What can hang from each mark
H: U
X: C J
A: C W X
U: S
W: U X
J: A W
C: J W

Every row comes from one small tree of marks. The marks that hang from a mark follow it in brackets, in alphabetical order. Every link used is in the known rows. Which tree was each row made from?
Known rows
A{W}: [ -6.8 -18.4  -8.3  -2.5   5.4 -28.2   6.5  -1.7  -6.3 -12.0   3.4  -8.5
  40.6  -4.8 -11.0 -50.8  -6.7 -14.3  16.1  18.3]
W{X{C}}: [  7.8 -17.0 -34.5 -10.8  31.6  -0.1   1.9  24.2  17.6  13.5 -14.3   1.5
  34.0 -12.5 -25.3 -16.3  -1.9 -18.6  10.9  21.9]
X{C J{A{W}}}: [ -7.4  -2.9 -43.1   5.2  23.8 -10.1  -4.7   6.6  61.5 -10.5   3.0 -11.9
  53.1   6.5 -36.6 -39.6 -10.1 -25.5   4.9 -13.5]
W{U X{J{A}}}: [-19.8 -15.2 -37.5   1.0  17.5 -28.8  22.4  26.5  34.3  42.1 -10.5 -13.9
  46.2  -5.4 -23.4 -10.1 -10.4   0.5  18.1  42.4]
X{C{J{A} W{U}}}: [-14.5 -12.1 -23.8   1.8  12.9 -28.7  -1.4   7.5  78.6  17.0 -21.9   5.0
  40.7  12.8 -26.1 -16.7   7.3 -35.4   0.9  29.5]
C{J{A}}: [ -5.9  -4.9  -0.2  15.0  -9.0 -43.8  -4.4   0.1  15.2  -9.1 -29.1 -14.2
  32.3  20.5 -18.6 -16.8  -4.4 -27.6   8.3   2.3]
A{C}: [  9.6 -27.1   3.6   6.0  28.6 -15.3  16.4  12.7   4.5 -13.3  -8.8 -14.3
  38.8  -7.7 -24.0 -45.0  17.1  -6.8  13.4  -0.2]
C{W{U X{J}}}: [-27.7 -23.0 -21.9   1.5  13.2 -31.8  25.4  26.6  59.6  57.7  -7.1   0.4
  31.3 -11.9 -10.7 -34.9   1.3  -2.5   4.0  56.7]
J{A{C} W}: [  4.1   3.2  11.9  19.9  23.6 -46.8  10.0 -34.4   1.4   2.3 -25.9 -20.1
  50.8  10.6 -44.8 -33.5   8.8 -11.9  24.7   8.6]
J{A{C}}: [ 13.1  -2.7  -2.3   4.1  23.6 -26.4  10.4  -9.6   8.8 -13.2 -11.9 -12.8
  42.0   5.1 -34.4 -29.2   7.3 -17.2  18.4   1.7]
C{W}: [ -7.6 -12.4   3.3  -0.1   5.2 -31.9   6.2   5.7  37.6  24.9  -7.2   5.3
  13.6  -5.1  -7.9 -50.5  11.6 -14.6  -1.8  31.6]
X{C J}: [ -6.8 -19.2 -37.2   6.3  25.5  -0.3  -7.0  36.7  63.6   2.2  -2.4 -12.0
  33.5  -3.3 -27.0 -43.2   5.7 -13.2  -5.6 -17.0]
C{J W{U{S}}}: [ -9.7 -35.7   6.5  14.1  -1.3 -47.7   9.4  19.5  54.7  32.3 -19.4  -6.7
  25.5   7.9   0.6 -32.9  -0.2 -12.6  -5.5  45.4]
A{X{C{W}}}: [  5.9 -24.8 -36.3 -17.0  17.3 -10.6   4.2   9.2  54.6   1.1 -11.2   1.4
  30.8 -18.8 -22.0 -34.5   1.2 -25.1 -15.6  31.9]
H{U{S}}: [ 20.1 -22.3  -1.6   6.7  18.8 -36.2   1.2  27.9  10.6  16.9  -1.0 -24.5
  21.1  -7.5 -14.2 -39.8   9.5  32.1   7.3  38.4]
A{W{U X}}: [-17.2 -27.4 -26.2 -10.1  15.1 -28.4  23.5   8.6  -3.4  17.3  -0.3  -6.0
  54.9 -13.6 -12.4 -28.1 -14.2  -6.9  27.5  55.2]
C{J}: [ -9.9 -23.0   3.2  15.1  -8.4 -36.8  -2.1  18.4  10.6  -6.3 -26.9 -14.9
  26.5  10.8  -8.5 -28.4   1.7 -19.7   3.4   2.7]
A{W X}: [ -1.4 -28.7 -27.1 -14.0   1.3 -27.1  14.6  -7.2  -0.5 -22.5  -0.2 -13.1
  48.5 -18.3 -13.6 -44.2 -19.1 -16.9   2.7  33.3]
A{C W{X}}: [  2.7 -29.5 -10.1   1.1  33.1 -14.6  30.9  -1.5 -13.0 -16.4  -1.3 -11.9
  66.4 -13.5 -25.7 -42.7  -7.6 -13.9  28.6  21.0]
W{U{S} X}: [ 13.9 -37.1 -22.5  -7.0  28.3 -20.4  16.5  33.3   5.1  40.8  -7.5 -12.1
  32.9 -15.2  -9.5 -12.2 -12.6   8.8  14.0  58.7]

Which tree is each row?
[ -8.7 -31.6   3.1  23.8   4.7 -51.2   8.2   9.6   6.2  30.1 -37.2 -22.9
  41.8   8.5 -14.8 -13.9  -9.8  -4.4  13.6  37.3]  C{J{W{U{S} X}}}
[ 16.3 -55.8 -23.2  -8.4  31.3 -21.2  36.0   1.9   9.9 -22.2   4.8 -24.5
  72.7 -24.1 -20.9 -42.2 -15.8  -2.3   8.7  44.6]  A{C W{U{S}} X}
[-16.9 -18.9   6.8  24.5  -2.6 -49.8   3.6   0.4  -1.6  15.5 -41.7 -18.9
  38.2  10.7 -18.9 -20.0  -4.6 -15.4  13.5  18.2]  C{J{W{X}}}
[ -5.6  -6.0 -31.7  -2.7  18.1 -44.8   5.9 -25.1  35.1  19.8 -27.7 -14.4
  54.9  -0.7 -44.0  -9.4  -3.1 -14.8  11.3  46.5]  J{A{X{C}} W{U}}
[ -2.2 -11.1 -14.0   7.5  27.5 -26.2   1.4  -2.5   6.8  26.6 -26.9  -8.3
  39.8  -5.2 -33.2 -24.6   1.1 -10.6  16.8  26.2]  J{W{X{C}}}
[ -1.7 -19.1 -32.3 -10.2  24.9  -9.2   7.7   4.7   5.0  -4.4  -1.2  -1.2
  52.3 -11.2 -22.1 -31.9 -14.4 -22.8  19.2  26.1]  A{W{X{C}}}
[  7.0 -27.6 -18.5   6.0  36.8 -28.2   6.1   8.1  17.0  44.1 -21.7 -13.6
  44.1  -8.0 -28.3 -17.4  -4.9   2.8  16.4  49.6]  J{W{U{S} X{C}}}
[-25.1 -10.1 -10.2   7.7  -2.8 -52.7  18.8   0.8  51.7  41.2 -31.1   1.6
  40.7  11.9 -15.5  -6.1  -7.0 -27.2  10.8  59.8]  C{J{A} W{U X}}
[ -5.2 -17.6   3.6  13.7  -2.8 -54.1   6.9   1.3  58.5  29.7 -21.8  -5.8
  31.4  17.4  -9.5 -21.5  -6.4 -20.8  -0.8  45.0]  C{J{A} W{U{S}}}
[  8.3  -5.1  -7.9   9.7  23.2 -50.8  10.0 -18.0   2.0  45.1 -24.6 -18.0
  45.9   4.4 -33.1  -7.4 -15.2   0.5  25.5  54.5]  J{A W{U{S} X}}
[ -2.0  -1.2 -40.6   5.9  25.4  -7.3  -8.8  18.3  67.3  -0.8  -4.8 -11.8
  39.2   6.4 -37.5 -32.2  -0.4 -21.6  -0.7 -17.8]  X{C J{A}}
[-10.8 -20.6 -39.3  -1.3  24.6  -8.1  10.1  14.7  24.1  -1.1   2.9  -8.4
  55.9  -9.8 -23.5 -39.3 -18.9 -18.5  14.0  13.8]  A{W{X{C J}}}
[ -2.4  -9.3 -24.7   3.3  12.2 -20.0 -10.4   0.1  37.4 -21.3 -18.1  -5.2
  49.4  14.9 -30.2 -20.6  -6.0 -39.8   8.3  -1.7]  X{C{J{A{W}}}}
[-15.3 -18.9 -19.9   3.3 -12.3 -49.0  10.9  -9.3  18.7 -15.4 -23.6 -17.6
  56.3  10.1 -19.0 -14.4 -19.5 -28.7   9.2  30.7]  C{J{A{W{U} X}}}
[ -9.1   2.4 -26.0   2.8  28.4 -40.2   7.7 -18.2  22.7  39.7 -29.6  -8.0
  54.9   4.4 -44.9  -1.4  -3.3 -13.0  28.3  48.6]  J{A W{U X{C}}}
[ -9.7 -41.5 -20.1  13.5  24.8 -30.7  33.2   8.5  35.6   0.9 -17.0 -32.9
  61.9 -17.6 -33.8 -44.0   3.5   5.0   1.3  18.4]  A{C X{J{W{U}}}}
[-29.8 -28.5  -7.0   7.9  -2.0 -45.8  21.1  19.3  48.2  44.2 -28.8   0.7
  35.0   2.2  -5.7 -17.2  -1.1 -18.9   6.2  60.0]  C{J W{U X}}
[ -7.4 -29.2  16.0  19.4  13.6 -32.8  19.5   7.2  37.6  -4.0 -21.7  -8.9
  39.9   4.1 -17.7 -46.2  15.8 -21.5   3.7   9.0]  A{C{J W}}
[-10.5  -3.2  -1.9  30.0  19.5 -40.7  11.5  -9.4  32.2   8.0 -17.3 -29.3
  49.9   9.5 -40.2 -46.2   2.7  -3.7  13.1 -10.4]  X{J{A{C} W}}
[-15.5 -14.1 -13.5   5.6  11.3 -26.6  16.6  18.7  49.1  40.4  -7.7   0.4
  23.5  -9.5 -11.8 -43.7  -2.2  -9.9  -1.0  33.3]  C{W{X{J}}}
[ -8.5 -34.6 -36.0 -10.4   7.8 -22.1   8.8  15.4  66.1   5.3 -22.0  -2.4
  40.7 -10.1 -19.5 -22.0  -0.2 -27.4 -14.1  41.5]  A{X{C{J W{U}}}}
[  3.3 -29.2 -45.0 -19.1  16.3  -9.7   6.6  -2.1  23.5 -28.6  -0.1  -6.9
  55.6 -18.8 -24.1 -38.7 -16.2 -27.0  -1.2  25.9]  A{W X{C}}
[  0.1  -5.7  -2.5   2.2  22.5 -34.7  20.1 -10.9  37.7  11.0 -10.0  -4.3
  43.9   3.2 -30.9 -31.4  12.1 -16.8  15.9  30.2]  J{A{C{W{U}}}}
